Each row was made from one path, in order. Every step used is in the known rows, and no mark comes twice. Write each row's path.
Known rows:
G/H/B/T/Z/W: [-5.439 -1.015 -2.644  2.431  0.991 -1.839  0.580  1.446  0.908 -4.322
 -2.834 -1.222  0.275  1.437 -0.241 -1.247  6.721 -0.801  0.233  2.484
 -1.194 -1.814]
W/B/H/G/T/Z: [-0.776  0.592  0.525 -4.079  2.972 -8.699 -2.534 -0.107 -1.214 -3.517
 -0.245  2.177  6.908  0.876  1.797 -4.087  4.327  6.845  5.879  2.230
 -2.177  0.766]
B/W/S: [-3.121  2.864  3.849 -0.594  2.853  4.419 -0.866 -1.520  0.610  4.228
 -1.443 -0.971  2.266 -3.442  1.785 -4.678  0.069  2.597 -2.890 -5.609
 -5.194 -1.917]
Z/W: [-2.696  3.292  1.801 -1.091  2.168  5.672  4.058 -3.169 -2.305  0.553
 -3.849 -0.499  0.283  1.378 -0.002 -0.114  2.183 -1.645 -3.688 -1.074
 -2.524 -4.612]
W/S: [-0.850  3.888  4.837 -1.016  2.605  4.047  3.694 -0.627  0.045  3.345
 -2.841 -1.485  3.281 -3.193  1.079 -3.366  0.253  3.953 -5.476 -1.860
 -2.573 -3.612]
W/B: [-1.271  5.132  2.538 -1.534  1.969  0.335  2.652 -2.806 -2.952  0.209
 -3.720  0.702  4.743 -2.895  1.728 -0.661  1.057  2.640 -0.786 -0.608
 -4.340 -4.639]
V/N/A: [ 2.770 -0.559  6.602 -1.598 -0.800  7.688  0.795 -6.044 -2.439  1.188
 -2.140 -1.556  1.154  2.494  1.637 -1.643 -0.160  0.337 -6.361  0.161
  3.557 -3.994]
N/A/B/W/S: [-0.105 -0.118  5.663  0.312 -0.842  7.880 -3.278 -1.968 -1.970  5.224
 -1.730 -0.259  4.555  0.978  0.303 -3.184 -2.819  0.490  0.796 -2.235
 -0.858 -1.559]
B/H/G/T: [-0.278  2.171 -1.827 -4.920  2.461 -2.992 -2.802 -0.966  2.653 -1.614
 -1.066  3.412  2.730  2.344  2.670 -4.633  0.841  6.233  2.023 -0.067
  1.773 -3.001]
V/N/A/B/T/G: [ 0.910 -3.770  1.203  1.680 -5.498  4.701 -0.471 -3.363 -3.905  2.420
 -2.181 -2.541  2.269  5.166  0.015 -4.005 -0.236 -2.974 -2.330  1.225
  6.316 -5.312]
V/N/A/B/H/G/T/Z: [ 3.652 -4.831  4.577 -3.461 -1.627 -0.339 -5.500 -2.748 -0.951 -2.394
  1.206  1.372  5.519  8.131  1.371 -3.315  1.948  2.078  3.918  6.696
  7.090  1.859]
N/A/B/H: [ 1.401 -0.907  3.561 -1.555 -1.286  6.119 -1.445 -2.311 -1.956  2.959
 -1.754  0.826  2.446  3.692  1.226 -3.232 -2.981 -0.917  3.767 -0.847
  2.556 -3.247]
B/T/G/H: [-5.582  0.416 -1.973  0.434 -0.211 -1.281  0.674  0.100 -1.005 -0.322
 -2.933  0.003 -2.058  0.373 -0.004 -6.337  2.956  3.014 -2.150 -3.580
  3.881 -6.623]
V/N: [ 0.168  2.547  4.876 -1.633  0.979  4.968  2.336 -5.038  0.005  0.114
 -2.231 -0.859  1.120  0.168  2.580 -1.075  1.686  0.472 -6.173  0.472
  0.450 -3.924]
V/N/A/B/H/G/T: [ 4.063 -3.133  2.015 -3.203 -2.029  2.039 -5.639 -3.933  1.992 -1.361
  0.236  3.965  5.640  9.176  2.304 -4.349 -1.165  2.104  3.540  5.186
  7.600 -0.661]
G/H/B: [-4.128  4.071  0.720 -0.086  1.762 -1.019  0.277 -0.492  3.273 -2.244
 -4.055  1.983  0.560 -1.829  2.838  0.377  2.575  3.634 -0.502  1.032
  1.244 -5.017]
B/H: [-1.456  1.904  1.557 -2.484  2.437  2.515  1.281 -1.766  0.385  1.697
 -1.736  0.057  0.071 -0.692  2.647 -4.617  0.008  1.052 -0.021 -4.216
 -1.811 -3.697]
T/Z/W/S: [-2.486  0.714  6.121  0.280  3.519  3.549  4.988  0.012 -3.351  1.781
 -2.130 -4.223  3.090 -0.771 -1.986 -2.219  4.711  0.258 -4.868  0.231
 -4.673  0.225]
G/H/B/W: [-6.328  3.104 -0.402  0.285  2.122 -0.664 -4.168 -1.270  3.789 -1.391
 -2.695  2.365 -0.419 -2.130  3.474 -0.869  2.627  2.491  1.952 -2.739
 -1.299 -3.496]
N/A/B: [ 1.980  1.683  4.671 -1.747 -1.705  7.426  0.269 -3.024 -4.327  2.368
 -3.582  0.428  2.574  2.195  0.348  1.036 -2.397  0.007 -0.787  1.663
  3.346 -5.560]
W/B/H/G: [ 0.013  2.557 -1.300 -2.590  2.502 -2.607 -1.604 -0.012  1.080 -1.374
 -3.521  2.843  6.420 -0.823  4.282 -3.330 -0.494  4.806  5.390  0.578
 -4.045 -0.928]
A/N: [-0.512  4.618  3.763 -1.511  1.245  5.092  5.154 -1.742 -2.340  1.827
 -2.307 -0.445  0.394  0.428 -0.673 -1.039 -2.811  3.014 -4.717 -1.167
  2.801 -6.563]

Which path is each row?
[-1.988 -1.202 -0.643 -3.591  3.480 -3.279 -1.357 -0.191 -0.615 -3.255
 -0.216  0.816  2.589  4.986 -0.114 -3.338  5.582  2.411  2.696  1.671
 -0.352  0.706]
B/H/G/T/Z/W
[-5.313 -1.657 -0.601  4.022  1.719 -1.781  1.183  3.377  2.808 -1.951
 -2.337 -2.038  3.360  0.495 -1.017 -4.252  6.296  0.912 -0.903  2.450
 -2.888  0.354]
G/H/B/T/Z/W/S
[ 0.622 -3.420  1.291  0.759 -2.465  6.413  0.798 -1.205 -6.578  0.171
 -2.550 -3.045  2.587  5.624 -2.962 -0.556  1.694 -4.707  0.146  2.816
  0.962 -2.512]
N/A/B/T/Z/W
[-4.294  4.274 -0.926 -0.137  1.154  0.567 -2.686 -1.647  1.537  0.595
 -2.991 -0.628  0.911 -4.202  4.355  0.953  1.473  0.438  0.541 -3.136
 -4.493 -4.031]
H/B/W
[-6.904  2.545 -0.274  1.215  0.742 -4.171  0.504  0.643  0.753 -0.820
 -4.060  0.056 -0.483 -2.257  1.978 -0.876  4.286  4.099  0.047 -0.584
  3.232 -5.850]
T/G/H/B
[-2.861  1.804  3.726 -0.182  2.789 -0.053  4.111 -2.149 -6.256 -1.412
 -2.828 -1.816  4.486 -0.301 -1.274  0.535  5.480 -0.788  0.058  1.555
 -6.438 -0.815]
T/Z/W/B
[-0.526  2.542 -1.847 -3.862  2.303 -6.209 -2.732 -1.233  1.701 -2.529
 -1.189  4.971  6.936  1.682  2.944 -4.943  1.152  6.696  5.485  1.305
 -1.631 -1.733]
W/B/H/G/T
[-4.081  3.438  0.972  1.517  2.010  0.792 -1.721  0.406  3.229  2.960
 -2.313 -1.621  3.942 -5.275  3.610 -1.890  1.055  2.232 -0.760 -3.505
 -6.227 -1.772]
H/B/W/S
[-0.948  1.530  0.744 -0.633  0.776 -2.549  2.003 -0.490 -4.823 -1.469
 -2.423 -2.574  4.500 -2.823  0.249 -2.573  3.567  1.694 -0.511 -0.076
 -5.445 -2.441]
W/B/T/Z
[-4.362  1.844 -5.509  1.820 -1.673 -3.595  1.319  1.555 -0.299  0.755
 -4.336 -3.590  1.007 -3.429  2.358 -1.803  2.753  0.892 -1.752 -2.096
 -0.341 -7.474]
H/B/T/G
[-3.286  1.811  3.055 -1.417  2.978 -3.413  2.851 -3.263 -5.709 -2.271
 -0.519  0.248  5.029  2.358 -2.640 -1.291  7.229  1.248 -0.009  2.020
 -3.829 -1.464]
G/T/Z/W/B
[-1.287  0.558  2.688 -2.169  3.830 -1.637  0.832  0.860 -0.981 -1.648
 -1.345 -0.666  5.578  2.416 -1.516 -2.246  5.503  5.108 -2.870  4.292
 -0.988  0.615]
H/G/T/Z/W/S
[-1.466  1.971  0.300 -2.845  2.932 -5.265 -0.051 -1.202 -3.906 -4.939
 -2.198  1.558  7.112  2.831 -1.061  0.514  6.386  3.977  1.861  5.591
 -2.616 -0.208]
H/G/T/Z/W/B
[-3.183  1.415  3.115 -2.492  2.880 -0.161  2.929 -2.995 -4.779 -1.380
 -0.336 -1.099  0.620  2.787 -2.641 -0.850  6.848  0.749 -3.365  0.907
 -0.342 -2.978]
G/T/Z/W
[-2.353 -2.745  0.107  1.396 -3.658  2.456 -1.630 -0.334 -3.369  0.980
 -3.170  0.868  0.254  4.652 -1.534 -5.091 -0.008  1.061  1.353 -0.338
  8.431 -6.429]
N/A/B/T/G/H
[-1.691 -0.820 -0.001 -1.347  3.431 -3.297 -0.148  0.630 -2.363 -3.300
 -2.736  0.030  6.405  1.813  1.131 -1.935  4.149  1.260  6.267  2.345
 -6.179  2.913]
T/Z/W/B/H/G
[ 0.245  4.769 -0.631 -5.192  1.894 -1.486 -1.293 -1.777  0.531 -2.247
 -2.939  2.812  2.837  0.942  2.071 -0.467  1.434  7.060 -2.431  2.161
  2.644 -5.469]
H/G/T
[-1.815 -0.264 -0.545  0.914 -0.584  3.263  2.512 -0.299 -4.303 -0.821
 -2.733 -2.380  2.575  3.463 -1.953 -0.130  3.352 -4.740  0.105  3.220
 -2.055 -2.395]
A/B/T/Z/W
[-9.130  1.516 -1.486  1.536  1.016 -3.696 -3.650 -0.258  1.208 -0.223
 -2.678  0.460 -1.468 -2.383  2.583 -2.072  4.283  2.683  2.452 -4.485
  0.617 -4.310]
T/G/H/B/W
[-3.433 -0.734  2.409 -0.182  3.330 -1.418  2.720 -1.311 -4.012 -0.882
 -1.010 -1.245  4.459  1.191 -0.175 -3.630  4.965 -1.921  4.362 -1.047
 -7.303  1.510]
T/Z/W/B/H
[-7.140 -0.626 -3.387  3.227  0.276 -2.630  1.842 -0.753 -2.488 -1.745
 -3.406  1.547  2.127  3.247 -2.052 -6.510  4.788 -0.169  1.902 -1.759
 -1.005 -4.134]
Z/W/B/T/G/H
[-3.722 -0.849  1.618 -1.364  3.385 -4.922  1.760 -2.398 -3.605 -1.672
  1.166  0.942  4.729  3.694 -1.699 -5.555  6.615  0.018  4.689 -0.422
 -4.678  0.886]
G/T/Z/W/B/H
[-0.492  1.104  0.820 -0.664 -1.163  1.346  1.331  0.238 -3.847 -0.175
 -2.377 -2.578  2.592 -0.031 -0.085 -0.295  1.748 -0.895 -0.587  2.381
 -0.618 -3.543]
A/B/T/Z
[-3.893  0.498 -1.216  0.771  0.735 -3.944 -0.485  1.990  1.318 -3.829
 -2.583 -1.365  0.545 -1.899  1.320 -1.341  5.170  2.822 -0.179  1.663
  0.350 -3.116]
G/H/B/T/Z
[-2.212  2.014 -2.956  1.243  0.643  1.818  2.968 -2.122 -2.359 -0.913
 -3.594  0.277  4.588  1.629 -0.416 -3.099  2.064 -2.022 -0.122 -0.649
 -6.166 -3.960]
Z/W/B/T
[-0.153  2.999 -1.628 -0.498 -1.676  3.794  1.141 -0.959 -0.881  0.621
 -3.496  0.258  2.646  0.924  0.839 -1.374 -1.246 -1.142 -0.790  1.290
 -0.210 -6.206]
A/B/T
[-0.003  2.180 -1.486 -4.027  0.628 -2.188 -3.662 -0.501  2.512 -1.330
 -1.232  4.906  4.939  4.563  2.494 -2.895 -0.455  3.988  5.554  3.274
  3.264 -2.642]
A/B/H/G/T
